Each row comes from the steps of one walk. Every step used is in the known rows, and no mark comes twice. Write the walk behind each row, first mark first.
(in the rows, 128 means zero)
Known rows
gusikug/dogit/mimotop/dudam: [113 122  68 147  71 155 127  91 154 140 134  90 119 174  88 147 122 152
 127 125 141  93 114 125 125 156  91 145  69 114 133 135 156 114 136 119
 143 194 150 140 135 102 157  99 140]
mimotop/zodu/voroku/dogit/lumo/dudam: [185 138  88 172 162 126 147 111  69 104 117 168  92  81 143 115 130  63
 196 106 146 146  97 117 129 123 173 179 155  37 111  46  87 111 136 121
 153 103 144  56  90 158 116 130  93]
voroku/dogit/lumo/dudam: [182 134 126 152 144 123 127 132 101 130 139 161  98 104 136 105 133 117
 134 136 150 105  82 119 166 110 147 169 134  73 105 119 124 131 159 114
 117 101 186  64 100 145 132 145 139]
kufig/mimotop/dudam/voroku: [125 114 165  81 111 136 137  83 140 103 104 126 138  69 150  98 116 149
 129 116 105  88 170 136 161 143 116  44 110 121 158 124 173 117 103 122
  94 140  83 110 123 104 110 117 107]
mimotop/dogit/gusikug/dudam: [131 118 129 108  80 161 139 161 128 169 122  96 127 207   7 164 143  81
 139 141 111 125 129 118 117  87 118  99 177 136 152 140 128 157 108 139
 137 123 192 136 149  99 172  69 160]
lumo/dudam/mimotop/zodu: [ 87 191 123 128 148  88 151 120 127 106  63 188 143 113 156 137 106 150
 178 152 129 123 102 136 126 177 159 145 114 139 112 141 101 123 144 107
 134 103 148 105 133 140 112 159  80]
mimotop/dudam/gusikug/dogit: [116 133  77 163  84 157 117 134 147 123 155 131 131 147  97 144 134 137
 109 114 127 111 104 150 106 139  82 143 125 120 149 115 215 122 142 120
 148 138 170 178  81 133 150 141 120]
zodu/lumo: [ 96 132 117 141 167 186  94 164 139 128 157 129 125 136 154 154 134 115
  72 145 118 143 127 133  97 118 127 118 146 155 116 143 122 118 128 138
 138 152 146 110  97 108 129 200 159]
lumo/dogit/mimotop/dudam/voroku/lovot: [148 101 210 136  65  94 123  68 190 131 123 118 132 107 164  51 140 178
 111 135 106  74 148 139 177 173 129  74  98  48 136 130 113 156 130 106
 156 129  78 140 154 142 134  65  25]
dogit/mimotop/zodu/lumo/dudam/voroku: [ 85 147 108 171 169 137 133  97 126 113 105 118 154  70 167 135 139 153
 131 160 138 152 107 117 143 183 189 121  77  66  75  74 117  91 118 107
 119 155 131 103 120 112  92 173  40]
kufig/mimotop/dudam/voroku/lovot: [123 117 186 101 103 121 116  67 142 109  90 136 137  74 160  69 101 154
 125 136  98  72 185 140 148 149 114  49 144  85 171 140 145 135 111 104
 146 136  56 116 119  89 114  87  48]
gusikug/dogit/lumo/zodu/mimotop: [160 153  61 136 132 104 176 113  92  85 158 167 127 180 141 157 102 124
 168  92 169 164 130  87 140 158  80 167 111 186 111 142 128  94 136 132
 119 135 131 117 138 166 121  95 169]
zodu/voroku/dogit/gusikug/dudam: [131  86 120 108 103 141  79 146  76 146 116 125 115 152  21 138 141  18
 195 113 132 131 158 110 104  80 124 100 212  85 124  71 117 132 104 136
 158 140 119 106 123 109 187 109 179]
gusikug/dogit/lumo/dudam/mimotop/zodu: [139 183  66 192 139  85 185  81 134 135  89 189 138 120 130 128 103 144
 179 122 149 156  67 105 142 185 161 193  95 105  84 144  96 106 172  95
 143 110 165 113 126 161 114 134  88]
kufig/mimotop/dudam/gusikug: [143 130 146 101 126 168 100 114 128  92  88 120 144 111 138 103 131 150
  97 135  93  99 154 160 126 117 109 108 119 118 181  99 206  99 118 134
 125 101  77 159 105  87 137 130 116]
gusikug/dudam/voroku/dogit/lumo/zodu: [165  81 165 123 119  81 145 112  90 137 138 148 150  84 185  77 158  50
 223  98 136 167  95  99 208 108 128  81 147  86 145  84 169 138 128  90
  93 117 166  99 127 121 131  79 132]
zodu/voroku: [118 107 112  99 130 133 111 174  96 108 168 137  92 124 133 141 141  94
 108  99 143 129 155 160  79 110 118 129 165 167 120 106 107 122 133 172
 142 184 100  94 116 124 117 160 165]
mimotop/dudam/voroku/lovot: [120 117 178 128  88 107 126  91 152 131 137 146 120  81 167  97 117 143
 118 126 114  75 150 154 147 148  99  43 155  92 156 158 145 169 126 105
 151 154 138 110 106 110 109 113  41]
dudam/lumo/dogit/gusikug: [142 123 156 121 146 123 105 142 176 175 162 123 118 128  68 136 112 204
  54 178 138 123 178 142 113 132 143 139 132 131  87 205  77 184 131 162
  84  96  95 179 170 166 136 128 138]
kufig/mimotop/dudam/lumo: [125 126 147  90 139 172 114  74 163 116 113 104 136  66 140 132  92 181
  76 158 104  89 170 145 126 133 108 109 107 148 166 157 152 120  98 133
  89 133  86 148 138  94 120 116 136]
dudam/lumo: [115 121 136 122 149 145 117 142 142 130 177 119 121 100 142 154 116 175
  60 149 135 118 143 161 104 116 120 134 124 167 122 179 120 155 143 154
  91 158 149 152 147 119 106 155 150]
kufig/mimotop: [117 121 141  82 149 161 116 138 105  98 107 118 129 141 119 104 109 145
 109 148 119 106 182 142 118 119 125 127 120 155 139 139 122 120 133 146
 123 147  67 120 144  89 139 131 159]
voroku/dogit/lumo: [196 106 125 152 149 136 125 134 107 124 155 131 104 137 125  90 136 102
 145 105 130 123 105 120 166  74 125 134 147  74 133 141 122 150 163 124
 124 116 173  97 110 117 131 128 161]
dudam/voroku: [113 108 149 107 119 105 136 154 119 117 178 132 120 104 145 108 135 142
 120 110 142 114 145 151 136 125 127  70 128 139 114 148 132 157 152 143
  93 167 145 114 121 120  89 154 122]
mimotop/dogit/gusikug: [144 137 110 109 113 135 134 177 123 174 140  82 105 206  21 175 123 143
 113 125 120 117 161 115 122  82 122 128 141 142 156 179 109 167 109 157
 119 110 166 143 141 122 117 105 158]
lumo/zodu: [ 95 134 122  73 141 111 129 179  99 135 149 141 107 156 188 152 121 130
 127 144 156 143 151 139 125 140 109 132 118 199 147 159 130 141 123 138
 104 145 122 117 138 125 116 143 155]
lumo/dudam: [101 147 129 105 133 126 127 166 116 122 142 165 107 122 135 143 117 145
  97 163 158  91 117 151 105 148 128 161 131 163  94 139 122 137 144 140
 120 150 162  83 110 134 132 172 131]
gusikug/dudam/lumo/dogit/mimotop/zodu: [132 106 158 152 117 166 136  82 165 118 113 105 170 123 118  98 139 143
 137 192 116 160 112 145 135 161 163 151 106  74 103  93 100 145 137 131
 132 140 112 179 211 113 183  52  82]
zodu/lumo/dudam: [ 81 147 116 135 175 175 104 157 143 130 133 163 121  97 153 173 126 129
  65 177 141 122 108 134  91 151 144 148 141 154  84 122 127  99 118 120
 136 136 160  72  87 140 127 216 143]
gusikug/dudam: [108 100 150 110  98 170 125 153 119 121 145 147 129 155 108 121 142  73
 127 152 130 122 122 155 114 113 113 107 172 153 126 111 143 140 145 133
 141 175 168 105 138  86 184 112 158]
dogit/gusikug/dudam: [114 103 143 109  92 151 108 158 117 159 125 139 125 178  27 139 143  91
 130 165 139 122 160 140 113 120 125  92 173 134 113 139 123 154 131 144
 128 163 154 119 150  76 189 111 151]
zodu/lumo/dudam/mimotop: [ 66 179 139 133 168 117 101 128 156 136  90 171 145  88 174 154 128 143
  97 143 120 135  92 119 106 164 149 134 115 173  85 146 124  88 123 105
 139 114 131  98  95 157 108 218 142]
dogit/lumo/zodu/voroku/dudam: [165  95 152 113 133  80 144 122  84 105 145 141  90  78 213 119 146  74
 130  71 165 137 121 143 115 106 127 138 135 168 131  81  89 134 106 148
 130 124  82 103  87 144 103 149 119]
zodu/voroku/dudam/lumo/dogit: [140  82 199 124 136 111 117 112 154 105 170 116 109  43 156 113 127 130
  72 115 129  95 133 161  80 111 145 148 148 147  89  90  69 166 110 160
 129 109  52 156 105 198 142 154 114]
mimotop/dogit/lumo: [199 128 124 143 120 146 164 150 135 139 171 104 103 164 120 132 147 122
 100  92 111 137  97 126 156  77 126 142 136 128 165 154 113 139 143 149
 127 108 195 113 122 132  89  94 150]
dogit/gusikug: [120 129 115  98 132 135 106 172 114 155 141 121 108 179  52 152 126 157
  99 154 139 107 176 146 115 117 124 116 142 142 110 183  96 164 134 155
 102 144 130 125 143 105 134 152 150]
lumo/dogit/mimotop: [144 113 157 114 115 135 115 141 148 119 139 107 125 174 130  83 149 169
 102 155 127 111 147 145 137 137 136 154  86 113 103 137  89 136 156 150
 140 144  79 138 172 144 149 104 141]
dudam/gusikug/dogit/mimotop: [115 124  68 172 105 133 101 146 111 124 153  78 144 190  89 118 158 169
 107 114 147 123 122 145 103 122 112 187  76 107 111 109 179 109 176 133
 151 173 123 199 144 108 139 123 140]
gusikug/dogit/mimotop: [102 122  64 148 102 142 122 131 115 138 152  85 121 198  75 131 129 161
 120 130 155 114 134 124 115 144 110 171  73 134 102 144 128 123 167 137
 151 210 127 144 161 105 152 110 159]

Which walk is each row?
[103 158 114  85 158 104 152 126 111  74 150 133 149 117 180 190  85 179
 132 135 147 146 161 118 111 144  83 142 115 225 135 163 129 116 106 153
  80 121 109 150 164 149  96 129 151]	dudam/lumo/zodu/mimotop
[108 129 137  61 150 142 129  79 147 126  98 109 127  69 206 155  81 179
 102 168 120 123 171 126 137 152 104 121  93 188 188 162 172 110  71 117
  71 111  71 154 160 114 107 107 131]	kufig/mimotop/dudam/lumo/zodu
[113 105 173 134 116  89 116 137 127 124 162 142 124 109 156  85 120 154
 109 122 131  95 165 153 133 130 126  74 164 109 125 158 105 171 153 119
 148 164 115 120 128 111 103 126  65]	dudam/voroku/lovot
[ 92 111 138  87 128 117 119 137 125 188 130 124 146 124 107 182 119 133
 113 183 159 159 163 126 116 136 122 125 144 181 123 163 130 153  94 134
  73 139 137 169 182 106 146 102 144]	dogit/gusikug/dudam/lumo/zodu
[101 143  61 175 105 119 111 142 110 129 137 109 140 152  91 128 146 180
  98 151 169 104 101 136 103 163 136 221  71 108  83  82 181  88 171 130
 152 165 133 170 131 131 149 146 116]	lumo/dudam/gusikug/dogit/mimotop
[165 124 126 108 148 106 151 152 106 142 157 154 104 138 211 123 140 128
 112 125 161 160 133 135 153 131 119 134 115 170 143 164 118 139 141 134
 100 122 138 107 137 128  94 123 148]	dogit/lumo/zodu
[104 123 115  76 130 115 130 109 137 137 154 130  95  50 212 192 119 126
 102 114 142 142 145 141  98 149  91 117 132 197 174 122 149 117  64 144
  89 141  95 137 125 154  86 131 126]	mimotop/dudam/lumo/zodu/voroku
[104 101 132 102 141 113  96 128 105 186 116 111 145 128  83 166 110 103
 174 167 141 153 147  92 140 108 124 126 156 123 142 147 146 157  86 107
  82 106 146 166 167 111 169  96 157]	voroku/dogit/gusikug/dudam/lumo/zodu
[ 72 153  63 205 161 163  99 162 138 138 151 152 149 118 112 166 139 137
  64 160 142 151  85 128  74 157 131 204 134 127  74  89 190  82 144 112
 157 131 160 148  63 160 143 220 125]	zodu/lumo/dudam/gusikug/dogit
[114 117 121  95 116 122 146 149 141 191 129  80 142 154  77 205 121 122
 124 159 124 167 136 100 132 107 116 134 147 177 171 162 142 155  66 135
  90 102 166 186 187 119 137  59 149]	mimotop/dogit/gusikug/dudam/lumo/zodu
[186 134 110 113 138 116 178 163 124 154 154 106 100 167 179 147 144 113
 132  97 129 167 105 107 165  99 118 153 110 167 189 152 130 134 112 135
 108  90 173 119 139 149  80  81 151]	mimotop/dogit/lumo/zodu
[121  79 163 130  96 121 118 131 105 124 139 129 157  98 104  89 144  57
 204 109 112 124  99 115 164  90 127  59 175  74 131  78 176 150 140 105
 119 156 172 105 121 100 168 112 140]	gusikug/dudam/voroku/dogit
[145 129 140 131  84 148  95 114 134 104 124  88 138 137 138 114 167 166
  90 118 124  97 120 161 134 126 102 120  79 101 170 100 192 108 137 135
 135 132 137 176 127  82 133 122 102]	dogit/mimotop/dudam/gusikug
[123 131 108 155 127 131 112 108  85  96 109 107 115 151 143 109 131 119
 156 128 135 131 173 150  86 149 149 154 146  66 141  89  54 122 129 143
 210 183  51 122 163  80 123  75  45]	dogit/mimotop/zodu/voroku/lovot
[149  99 161 149 117 128 132  94 111  79  99  89 117 120 137  81 148 102
 171 116 132 115 127 153 101 133 173 160 101  80 107  25  44 135 119 144
 177 119  30 138 131 148 160 115  57]	lumo/dogit/mimotop/zodu/voroku/dudam
[ 95 155  72 167 114 123 122 167 119 128 154 158 132 134  89 141 129 148
  93 151 165 113 104 148  85 153 118 207 123 130  80 109 188 114 168 127
 142 141 161 146  88 158 152 173 120]	lumo/dudam/gusikug/dogit
[171 142 179 122 115  47 179 104 135 133  88 106 126 123 214 125 135 117
 168  51 113 136  69  97 174  93 130 134  99 182 187 145 107 140 102 105
 126  40 138 148 113 159  85 106 115]	voroku/dudam/mimotop/dogit/lumo/zodu
[105 155 200 181 168 132 131  83 179  95  48 150 163  98 177  99 113 113
 159 122  78 145  82 127 123 147 178 114 124 110 110 102  64 132 114  96
 171  41  78 158  82 177 150 192  63]	voroku/dudam/mimotop/zodu/lumo/dogit
[155 137  71 175 124 122 160 122 128 149 167 177 102 132 109 131 120 140
  97 139 179 116  88 131 126 156 130 197 112 129  64 143 121 122 170 121
 127 155 187  83 111 156 135 145 141]	gusikug/dogit/lumo/dudam
[ 93 186 123 141 155 118 128 142 176 149  87 134 145 116 154 184 129 130
 112 118  87 139  65  89 118 128 149 149 118 174 137 144 126  83  99 104
 144  80 166 111  96 176  90 185 142]	zodu/lumo/dudam/mimotop/dogit
[121 155 144 103 112  93 149 149 157 129 109 104 129 166 124 147 128 135
 143  79  90 127 104 112 131  88 123 120 122 180 176 178 122 132 130 136
 135  97 151 148 136 141  94 119 160]	dudam/mimotop/dogit
[193 124 103  75 157 109 162 130  92 129 121  99 101 129 183 133 143  86
 139  81 117 178 159 106 136 102 134 161 119 164 197  91 112  84  77 150
 128  93  40 109 137 146  65  55 167]	kufig/mimotop/dogit/lumo/zodu/voroku
[186  72 168 150 101 120 134 101 107 130 154 141 145  87 128  57 163  47
 189  94 125 139  86 113 193  84 140  67 166  49 123  80 156 145 152 103
 114 135 185  92 118 106 146  94 136]	gusikug/dudam/voroku/dogit/lumo
[180 147 114 120 152 102 148 125  75  70 131 147 128 146 171 129 107 103
 216  85 142 147 124  80 175 106  95 138 135 132 148 113 125 108 119 122
 113  71 127  94 131 148 121 107 170]	voroku/dogit/lumo/zodu/mimotop
[138 171  94  74 122  97 168 170  94 112 107 105 129 219  69 211  99 145
 177 109 134 143 174  74 127 111  87 134 134 199 172 160 113 125  76 157
 111  75 130 137 153 155 112  85 159]	lumo/zodu/mimotop/dogit/gusikug
[101 174 150 164 179 147 123 111 188 115  76 166 164 132 176 110 117 121
 149 134  78 192 107 122 126 164 168 122 132 113 116 132  84 111 130 110
 156  65  80 153 122 177 122 167 104]	dudam/mimotop/zodu/lumo/dogit
[120 107 144 123 131  95 115 144 102 116 156 113 128 101 121  95 130 120
 180  94 127 104 122 115 163  87 128  80 146  84 129 128 151 159 149 119
 103 138 152 116 107 124 116 145 141]	dudam/voroku/dogit
[117 144 127 164 184 197 126 150 164 111 120 147 134 142 151 125 125 111
 120 166  95 180 120 134 114 154 165 143 144  99 106 110  83 133 119 129
 155  95 110 128 113 162 150 163  97]	mimotop/zodu/lumo/dogit
[ 97 133 124 156 173 111  87 132 121 170 117 135 138  69  75 150 124 127
 138 149 132 118 126  83 151 133 165 100 151  57  70 112 127 127 104  97
 102  89 153  97  77 150 118 211 113]	zodu/lumo/dudam/voroku/dogit/gusikug
[190  94 150 148 138  94 132 112 103 127 178 129 121  88 141  69 143 112
 163  81 130 124 110 112 199  85 139  82 136  52 115 125 140 159 160 113
  94 118 165 102 105 128  91 128 134]	dudam/voroku/dogit/lumo
[114 136 155 110  75 118 149 134 153 134  91 117 154 169 103 139 145  74
 175  93  79 132  79 109 135  96 116 102 151 172 173 134 146 122 122 120
 150 115 178 141 150 123 147  81 160]	gusikug/dudam/mimotop/dogit
[145 134 112  84 133 150 131 155 113 157  85  72 120 199  21 143 108 157
 121 139 103 111 196 103 127  83 135 132 130 135 165 161 113 134  94 152
 120  97  84 145 159 104 123  84 165]	kufig/mimotop/dogit/gusikug
[ 98 145 103 140 208 214 117 119 115  97  75 121 153 127 141 131 109 116
 129 170  95 162 164 125 107 135 161 125 131 110 137 104 116  89 103 126
 149 123  67 125 115  80 131 162 111]	kufig/mimotop/zodu/lumo
[107 181 138 106 112  82 156 145 151 138  85 140 129 137 135 162 120 151
 140 112 112 103  77 110 131 128 133 149 112 176 144 158 123 116 122 117
 133  87 171 112 130 168  91 134 139]	lumo/dudam/mimotop/dogit
[186 126  95 173 108 166 135  74 132 115 121 129 138 131 111  91 129 141
 101 103 111 131 127 136 140 135 111 147 102  91 154  99 202  90 138 122
 138 104 101 162  98 111 139  98 118]	kufig/mimotop/dudam/gusikug/dogit/lumo
[148 116 181  91 133 167 126  69 197 126 105 127 141  71 151 103  92 190
  71 174  96  98 162 140 132 152 117 130 110 128 150 152 138 128  97 127
  92  92  52 157 152 157 148  98 131]	kufig/mimotop/dudam/lumo/dogit
[119 117 134 124 125 116 101 152 104 117 159 152  96 125 147 112 126  97
 101 116 133 107 180 164  67 118 114 126 193 130 128 121  84 141 131 153
 199 173  73  98 114 117 120 124 107]	zodu/voroku/lovot
[107 134  70 167 120 140 119 166 121 124 170 122 134 171  87 129 140 146
 105 120 146 138 122 148  93 120 103 170 126 134 114 121 188 131 171 137
 146 151 147 182 105 130 148 150 148]	dudam/gusikug/dogit
[103  83 171 112  86 129 135 138 122 117 162 143 152 100 120 101 152  82
 145 127 127 124 119 145 143 127 123  51 163 134 111  97 157 148 141 124
 110 183 161 113 137  94 146 122 120]	gusikug/dudam/voroku
[ 98 130 170 101  92  96 106 125 136 160  73 150 151 168  57 130 137  96
 161 133 123 131 147 128 125 125 122  77 157 154 116 167 118 138 132 128
 130 130 131 141 168  95 169 117 153]	dogit/gusikug/dudam/mimotop
[121 137 104 139 133 153 132 131  99 100 106  91 130 174 122 118 136 155
 151 147 136 131 139 149 131 143 147 141  81  95 132 119  96 128 152 139
 143 172 128 131 173  69 129 107  93]	dogit/mimotop/zodu
[109 106  90 147  68 111 137  74 148 141 154  88 129 124 101 122 132 163
 138  98 142  95 117 118 157 170 100  95  62  95 120 120 172 117 143 108
 113 200 152 140 138 115 124  99 105]	gusikug/dogit/mimotop/dudam/voroku
[166 119  77 177 126 136 148 129 123 139 188 142 103 166 100 117 126 127
 107 107 156 144 113 130 133 128 109 166 117 124  93 159 119 134 180 132
 138 170 172 116 120 134 131 120 161]	gusikug/dogit/lumo
[161 143 134 133 140  50 128 105 105 123 101 181 106  63 163 105 141  79
 180  67 130 130  83  99 138 117 155 158 142  99 105  93 103  88 137 115
 142  89 116  63  94 187  95 151 152]	zodu/voroku/dogit/lumo/dudam/mimotop
[ 75 175 117 164 192 145 117 115 149 112  74 149 158 128 170 151 122 115
 148 122  90 183 104 111 114 145 154 101 128 136 127 144  99 102 126 108
 150 107 121 139 118 120 101 189 103]	dudam/mimotop/zodu/lumo
[121 123 155 142 169 184 100 163 176 127 151 149 129 139 146 119 141 118
  68 157 105 155 129 136 107 136 142 129 140 134  92 134 105 126 130 137
 140 114 100 125 103 174 151 180 152]	zodu/lumo/dogit
